Every row comes from one small tree of marks. The marks that hang from a mark follow it in brackets, in alphabetical order. Every link used is in the known rows. Which tree was each row made from?
Known rows
kolez{tisef{tovi{mebi}}}: [ 0.08  0.03 -0.31  0.13 -0.15  0.13 -0.26  0.22  0.03  0.05 -0.11  0.35
 -0.03  0.04 -0.12  0.38 -0.22  0.43  0.22 -0.11 -0.08 -0.04  0.59  0.31
 -0.05]
tovi{lasog zutup}: [ 0.09 -0.05 -0.38 -0.09  0.12 -0.07 -0.20 -0.23  0.13  0.00 -0.11  0.20
 -0.05 -0.04  0.18  0.77 -0.47  0.60  0.18 -0.37  0.10 -0.54  0.47  0.27
 -0.06]
tovi{lasog{barir} tisef{kolez} zutup}: [-0.43 -0.04 -0.12  0.33  0.13  0.14 -0.28 -0.48  0.16 -0.22 -0.58  0.20
  0.17 -0.14  0.02  0.71 -0.31  0.52  0.34 -0.36 -0.24 -0.44  0.39  0.36
 -0.22]
pake{nivav}: [ 0.10 -0.11 -0.22 -0.10 -0.03  0.12  0.12  0.13  0.18 -0.06 -0.29  0.20
 -0.10 -0.09  0.17  0.24 -0.08  0.55  0.08 -0.12  0.05 -0.57  0.56  0.23
  0.21]
lasog{barir}: [-0.07  0.06 -0.20  0.23  0.03  0.26 -0.05 -0.18  0.27 -0.08 -0.45  0.12
  0.32  0.08  0.12  0.57 -0.07  0.54  0.10 -0.11 -0.04 -0.40  0.44  0.24
  0.11]
mebi{nivav{pake} tovi{zutup}}: [-0.33 -0.14 -0.27  0.05 -0.05 -0.52 -0.06 -0.14 -0.17 -0.01 -0.05  0.16
  0.03 -0.31 -0.06  0.80 -0.09  0.55  0.13 -0.41  0.01 -0.62  0.37  0.04
  0.12]
nivav{mebi pake}: [-0.31  0.03 -0.43 -0.07  0.09  0.32  0.12  0.17  0.11  0.19 -0.32  0.39
  0.38 -0.11  0.06  0.68 -0.22  0.43  0.06 -0.16 -0.14 -0.73  0.38  0.17
 -0.03]
tisef{kolez tovi{lasog mebi}}: [ 0.21 -0.07 -0.21  0.21 -0.22  0.44 -0.34 -0.16  0.15 -0.02 -0.39  0.49
 -0.13 -0.05 -0.02  0.57 -0.49  0.37  0.15 -0.28 -0.36 -0.09  0.57  0.29
 -0.05]
pake{nivav{mebi{tovi{zutup}}}}: [-0.31 -0.08 -0.12 -0.28  0.10 -0.14  0.17 -0.10  0.02 -0.06  0.11  0.14
 -0.14 -0.35 -0.15  0.29  0.15  0.53  0.05 -0.23 -0.06 -0.66  0.35  0.17
  0.08]
barir{lasog{tovi{mebi{nivav} tisef}}}: [-0.11 -0.17  0.20 -0.41 -0.38 -0.21 -0.05 -0.13 -0.09  0.15  0.06  0.13
 -0.51 -0.25 -0.22  0.44 -0.19  0.16  0.19 -0.35 -0.19 -0.45  0.79 -0.25
  0.41]
barir{lasog{tovi{mebi zutup}}}: [-0.21 -0.19  0.06 -0.59 -0.11 -0.16 -0.19 -0.11  0.04  0.11  0.38  0.05
 -0.50 -0.31 -0.12  0.64 -0.24  0.45 -0.07 -0.26  0.01 -0.45  0.49 -0.05
  0.35]
barir{lasog{tovi{tisef zutup}}}: [-0.50 -0.25  0.13 -0.43  0.00 -0.36 -0.12 -0.26  0.17 -0.16  0.19  0.13
 -0.40 -0.48 -0.05  0.52 -0.33  0.45  0.07 -0.27 -0.04 -0.53  0.40 -0.09
  0.19]
barir{lasog{tovi}}: [-0.01 -0.34 -0.14 -0.34 -0.17 -0.02  0.03 -0.05  0.24 -0.02  0.05  0.14
 -0.35 -0.34  0.10  0.53 -0.25  0.49 -0.08 -0.13  0.00 -0.49  0.45  0.07
  0.43]
mebi{nivav tovi{lasog tisef zutup}}: [-0.08 -0.09 -0.13  0.03 -0.04 -0.63 -0.18 -0.52 -0.09 -0.08 -0.12  0.16
 -0.24 -0.24 -0.10  0.71 -0.26  0.39  0.40 -0.57 -0.10 -0.54  0.53  0.07
 -0.01]
tovi{zutup}: [-0.17 -0.07 -0.18 -0.07  0.16 -0.09 -0.14 -0.12  0.19 -0.11 -0.05  0.26
  0.01 -0.13  0.12  0.61 -0.26  0.63  0.01 -0.25  0.01 -0.52  0.45  0.20
  0.00]
lasog{barir tovi{mebi tisef}}: [-0.36  0.29  0.25 -0.14 -0.07  0.22 -0.18 -0.26  0.20 -0.18 -0.20  0.06
  0.06  0.01 -0.11  0.68  0.01  0.33  0.11 -0.19 -0.22 -0.22  0.55  0.03
  0.31]
tovi{lasog mebi{nivav} tisef zutup}: [ 0.03  0.09 -0.04 -0.13 -0.06 -0.26 -0.27 -0.33 -0.20  0.18 -0.06  0.19
 -0.23  0.02 -0.16  0.66 -0.41  0.33  0.46 -0.57 -0.10 -0.51  0.78  0.01
 -0.08]
lasog{barir tovi{tisef{kolez} zutup}}: [-0.75  0.00  0.19  0.12  0.08  0.12 -0.15 -0.44  0.25 -0.51 -0.18  0.17
  0.09 -0.35 -0.03  0.66 -0.05  0.60  0.15 -0.11 -0.29 -0.32  0.42  0.18
  0.10]
tovi{lasog{barir} mebi tisef zutup}: [-0.23  0.28  0.03 -0.05  0.06  0.02 -0.35 -0.47 -0.01  0.10 -0.29  0.05
  0.09  0.10 -0.11  0.79 -0.29  0.39  0.35 -0.47 -0.12 -0.35  0.49  0.18
 -0.15]
tovi{lasog{barir} tisef}: [-0.06  0.08 -0.17  0.23  0.08  0.12 -0.15 -0.38  0.25 -0.06 -0.63  0.16
  0.27  0.09  0.12  0.68 -0.26  0.41  0.37 -0.32 -0.10 -0.43  0.39  0.26
 -0.11]
tisef{kolez}: [-0.08 -0.20 -0.22  0.18  0.01  0.35 -0.07 -0.01  0.34 -0.17 -0.50  0.45
  0.10 -0.21  0.20  0.56 -0.20  0.51  0.02 -0.12 -0.26 -0.46  0.54  0.31
  0.12]
nivav{pake}: [-0.16 -0.02 -0.35  0.07  0.04  0.11 -0.01  0.15  0.15  0.03 -0.40  0.33
  0.31 -0.10  0.19  0.77 -0.29  0.50  0.00 -0.24 -0.01 -0.58  0.40  0.17
  0.10]
nivav{mebi{tovi} pake}: [-0.38  0.00 -0.35 -0.05  0.06  0.06  0.10  0.01  0.10  0.09 -0.30  0.34
  0.27 -0.29 -0.05  0.76 -0.03  0.39 -0.04 -0.25 -0.21 -0.66  0.21  0.19
  0.11]
kolez{tisef{tovi{lasog mebi zutup}}}: [ 0.15 -0.03 -0.46  0.03 -0.06 -0.10 -0.43 -0.03 -0.12  0.11  0.06  0.23
 -0.16  0.00 -0.13  0.58 -0.48  0.49  0.35 -0.28  0.07 -0.09  0.47  0.33
 -0.27]
kolez{tisef{tovi{zutup}}}: [-0.14 -0.16 -0.40  0.24  0.05 -0.22 -0.24  0.05  0.03 -0.18  0.09  0.34
  0.00 -0.17 -0.03  0.36 -0.36  0.64  0.25 -0.11  0.07 -0.17  0.42  0.31
 -0.27]
kolez{tisef}: [ 0.06 -0.15 -0.49  0.12  0.04  0.05 -0.10  0.24  0.13 -0.06 -0.30  0.26
  0.13 -0.06  0.14  0.45 -0.16  0.56  0.19 -0.10  0.08 -0.47  0.51  0.42
  0.04]

Write each row's tree
[ 0.08 -0.09 -0.30  0.24 -0.08 -0.37 -0.15 -0.59 -0.15  0.02 -0.16 -0.11
  0.03 -0.06 -0.05  0.72 -0.06  0.56  0.36 -0.39  0.01 -0.50  0.41  0.24
  0.02] : mebi{nivav tovi{lasog{barir} zutup}}
[-0.29 -0.18 -0.12  0.31  0.03  0.11 -0.23 -0.18  0.24 -0.32 -0.09  0.52
 -0.04 -0.30  0.01  0.42 -0.37  0.63  0.04 -0.12 -0.24 -0.24  0.47  0.22
 -0.15] : tisef{kolez tovi{zutup}}
[ 0.17 -0.20 -0.34  0.01 -0.09 -0.50 -0.16 -0.43 -0.11  0.02 -0.03  0.07
 -0.26 -0.21 -0.02  0.70 -0.21  0.52  0.24 -0.48  0.03 -0.56  0.51  0.20
  0.09] : mebi{nivav tovi{lasog zutup}}
[-0.22  0.02 -0.22 -0.13 -0.08 -0.17 -0.14  0.03 -0.31  0.27  0.04  0.18
  0.03 -0.07 -0.12  0.79 -0.22  0.46  0.21 -0.40  0.00 -0.61  0.69 -0.02
  0.02] : tovi{mebi{nivav{pake}} zutup}
[-0.12  0.01 -0.23  0.05 -0.01 -0.09 -0.36  0.13 -0.06 -0.02  0.15  0.32
 -0.09 -0.08 -0.18  0.43 -0.31  0.52  0.21 -0.19  0.00 -0.07  0.55  0.27
 -0.19] : kolez{tisef{tovi{mebi zutup}}}
[-0.53  0.04  0.22 -0.11  0.11  0.11 -0.31 -0.17  0.10 -0.15 -0.29  0.44
 -0.07 -0.21 -0.13  0.61 -0.21  0.38  0.17 -0.39 -0.41 -0.36  0.67  0.16
 -0.04] : tovi{mebi tisef{kolez} zutup}
[-0.33 -0.13 -0.14  0.08  0.12  0.02 -0.28 -0.33  0.17 -0.20 -0.44  0.39
 -0.09 -0.27  0.12  0.70 -0.46  0.48  0.30 -0.39 -0.25 -0.49  0.49  0.28
 -0.17] : tovi{lasog tisef{kolez} zutup}
[-0.40 -0.05  0.17 -0.02 -0.05 -0.05 -0.21 -0.21 -0.12 -0.04 -0.20  0.37
 -0.20 -0.18 -0.24  0.52 -0.18  0.36  0.32 -0.42 -0.38 -0.46  0.86  0.03
  0.02] : tovi{mebi{nivav} tisef{kolez} zutup}
[-0.67  0.06 -0.11 -0.04  0.10 -0.03  0.02 -0.07  0.10 -0.01 -0.46  0.39
  0.27 -0.34 -0.14  0.72 -0.06  0.22  0.10 -0.38 -0.35 -0.62  0.23  0.06
  0.03] : nivav{mebi{tovi{tisef}} pake}
[ 0.14 -0.10 -0.37 -0.18 -0.02  0.14  0.17 -0.09  0.06  0.06 -0.26  0.13
 -0.16 -0.21 -0.01  0.35 -0.05  0.35  0.15 -0.27 -0.11 -0.64  0.35  0.34
  0.14] : pake{nivav{mebi{tovi{lasog}}}}
[-0.16  0.13  0.01 -0.13 -0.18 -0.03 -0.13 -0.33 -0.15  0.00  0.29 -0.11
 -0.11 -0.03 -0.22  0.66  0.02  0.52  0.16 -0.17 -0.01 -0.38  0.70 -0.01
  0.29] : lasog{barir tovi{mebi{nivav} zutup}}
[ 0.08 -0.11 -0.06  0.33 -0.33  0.26 -0.15 -0.09 -0.01 -0.06 -0.25  0.47
 -0.13 -0.06 -0.19  0.31 -0.22  0.37  0.19 -0.18 -0.39 -0.17  0.84  0.10
  0.04] : tisef{kolez tovi{mebi{nivav}}}
[-0.05 -0.27 -0.21 -0.35 -0.38 -0.11  0.02  0.15 -0.22  0.36  0.10  0.08
 -0.26 -0.26 -0.12  0.70 -0.22  0.27  0.08 -0.26 -0.03 -0.58  0.63 -0.16
  0.44] : barir{lasog{tovi{mebi{nivav{pake}}}}}
[ 0.02  0.06 -0.30 -0.04 -0.17  0.03 -0.05  0.15 -0.18  0.30 -0.24  0.24
  0.09  0.06 -0.05  0.73 -0.17  0.35  0.19 -0.34 -0.07 -0.55  0.71  0.00
  0.18] : tovi{mebi{nivav{pake}}}
[-0.59 -0.08  0.04  0.10  0.18  0.03 -0.21 -0.22  0.25 -0.32 -0.37  0.42
  0.00 -0.31  0.05  0.57 -0.26  0.51  0.17 -0.31 -0.32 -0.47  0.54  0.18
 -0.08] : tovi{tisef{kolez} zutup}
[-0.16  0.13 -0.16  0.03 -0.29  0.18 -0.01 -0.06 -0.17  0.12 -0.07 -0.02
  0.20  0.03 -0.12  0.79  0.00  0.42  0.16 -0.14 -0.06 -0.42  0.61 -0.01
  0.37] : lasog{barir tovi{mebi{nivav{pake}}}}
[ 0.02  0.19 -0.18  0.16 -0.04  0.12 -0.38 -0.43 -0.02  0.05 -0.05  0.14
  0.05  0.10 -0.14  0.65 -0.42  0.53  0.22 -0.31 -0.03 -0.07  0.45  0.24
 -0.22] : tisef{tovi{lasog{barir} mebi zutup}}
[-0.13 -0.11 -0.16 -0.19  0.00  0.10  0.24  0.02  0.11 -0.04 -0.18  0.19
 -0.08 -0.28 -0.07  0.23  0.17  0.41  0.01 -0.17 -0.18 -0.66  0.40  0.21
  0.23] : pake{nivav{mebi{tovi}}}
[-0.67 -0.40  0.16 -0.26 -0.03 -0.14 -0.13 -0.22  0.19 -0.27  0.01  0.28
 -0.42 -0.60 -0.06  0.52 -0.28  0.47  0.05 -0.26 -0.26 -0.49  0.43  0.00
  0.17] : barir{lasog{tovi{tisef{kolez} zutup}}}
[ 0.12  0.17 -0.12  0.16 -0.19  0.08 -0.15 -0.37 -0.12  0.21 -0.46  0.04
  0.08  0.24 -0.15  0.61 -0.21  0.26  0.50 -0.46 -0.14 -0.40  0.71  0.11
  0.00] : tovi{lasog{barir} mebi{nivav} tisef}
[-0.11 -0.14 -0.31  0.53 -0.01  0.26 -0.32 -0.48  0.15 -0.21 -0.30  0.28
  0.15 -0.13 -0.01  0.59 -0.41  0.67  0.24 -0.20 -0.18 -0.18  0.32  0.36
 -0.27] : tisef{kolez tovi{lasog{barir} zutup}}
[-0.15 -0.14 -0.06  0.21  0.00 -0.04 -0.23 -0.36  0.28 -0.28 -0.72  0.36
 -0.10 -0.31  0.06  0.74 -0.21  0.35  0.22 -0.47 -0.41 -0.36  0.38  0.31
  0.13] : mebi{tovi{lasog tisef{kolez}}}
[-0.32  0.10  0.00  0.13  0.12 -0.38 -0.28 -0.64  0.13 -0.19 -0.39 -0.01
  0.10 -0.20 -0.08  0.81 -0.12  0.48  0.27 -0.51 -0.11 -0.39  0.21  0.22
 -0.06] : mebi{tovi{lasog{barir} tisef zutup}}
[-0.49 -0.23  0.12  0.17 -0.03 -0.44 -0.15 -0.37 -0.02 -0.32 -0.26  0.29
 -0.17 -0.46 -0.20  0.55  0.00  0.42  0.25 -0.43 -0.39 -0.47  0.58  0.07
  0.05] : mebi{nivav tovi{tisef{kolez} zutup}}
[ 0.03 -0.18  0.02 -0.49 -0.21  0.09 -0.11  0.00  0.15  0.16  0.11  0.10
 -0.44 -0.22 -0.06  0.56 -0.21  0.34 -0.11 -0.20 -0.06 -0.42  0.52  0.02
  0.48] : barir{lasog{tovi{mebi}}}
[-0.03 -0.08 -0.57  0.46  0.02 -0.07 -0.31 -0.21 -0.02 -0.05 -0.12  0.10
  0.18 -0.01 -0.03  0.51 -0.38  0.69  0.46 -0.17  0.12 -0.16  0.29  0.45
 -0.39] : kolez{tisef{tovi{lasog{barir} zutup}}}
[-0.08 -0.22 -0.34  0.31  0.00  0.12 -0.30 -0.32  0.18 -0.24 -0.15  0.47
 -0.10 -0.20  0.06  0.57 -0.54  0.60  0.18 -0.23 -0.20 -0.23  0.41  0.33
 -0.22] : tisef{kolez tovi{lasog zutup}}
[-0.16 -0.03  0.12  0.10 -0.18  0.17 -0.14 -0.09 -0.03  0.01 -0.49  0.42
 -0.10 -0.08 -0.14  0.42 -0.10  0.25  0.30 -0.34 -0.45 -0.43  0.90  0.04
  0.17] : tovi{mebi{nivav} tisef{kolez}}
[ 0.05  0.00 -0.46 -0.13 -0.10 -0.15 -0.18 -0.08 -0.34  0.37 -0.06  0.13
 -0.03  0.04 -0.04  0.90 -0.45  0.43  0.33 -0.48  0.09 -0.60  0.65  0.08
 -0.05] : tovi{lasog mebi{nivav{pake}} zutup}
[-0.35 -0.06 -0.09  0.15 -0.12 -0.45 -0.04 -0.12 -0.03 -0.05 -0.43  0.26
  0.10 -0.27 -0.07  0.72 -0.07  0.30  0.24 -0.45 -0.22 -0.56  0.45 -0.05
  0.15] : mebi{nivav{pake} tovi{tisef}}
[-0.34  0.05 -0.06 -0.05  0.05  0.04 -0.10 -0.35  0.21 -0.28  0.14 -0.03
  0.07 -0.17  0.03  0.70 -0.07  0.72  0.00 -0.04  0.04 -0.39  0.38  0.17
  0.16] : lasog{barir tovi{zutup}}
[-0.23  0.03 -0.14 -0.30 -0.13 -0.19 -0.12 -0.01 -0.26  0.08  0.36  0.08
 -0.15 -0.18 -0.14  0.86 -0.21  0.50  0.09 -0.25  0.04 -0.49  0.69 -0.12
  0.28] : lasog{tovi{mebi{nivav{pake}} zutup}}
[-0.04  0.05 -0.37  0.14  0.01  0.22 -0.03 -0.40  0.15  0.09 -0.44  0.07
  0.27 -0.04 -0.06  0.70  0.02  0.41  0.14 -0.29 -0.19 -0.53  0.23  0.36
  0.02] : nivav{mebi{tovi{lasog{barir}}}}
[ 0.29  0.20 -0.21  0.27 -0.15  0.32 -0.30 -0.32  0.09  0.10 -0.35  0.21
  0.14  0.21 -0.08  0.61 -0.35  0.41  0.20 -0.25 -0.13 -0.02  0.46  0.25
 -0.11] : tisef{tovi{lasog{barir} mebi}}
[-0.43 -0.14  0.13  0.18  0.03 -0.01 -0.18 -0.25  0.33 -0.35 -0.65  0.42
 -0.06 -0.39 -0.02  0.59 -0.01  0.34  0.07 -0.33 -0.48 -0.37  0.41  0.23
  0.22] : mebi{tovi{tisef{kolez}}}
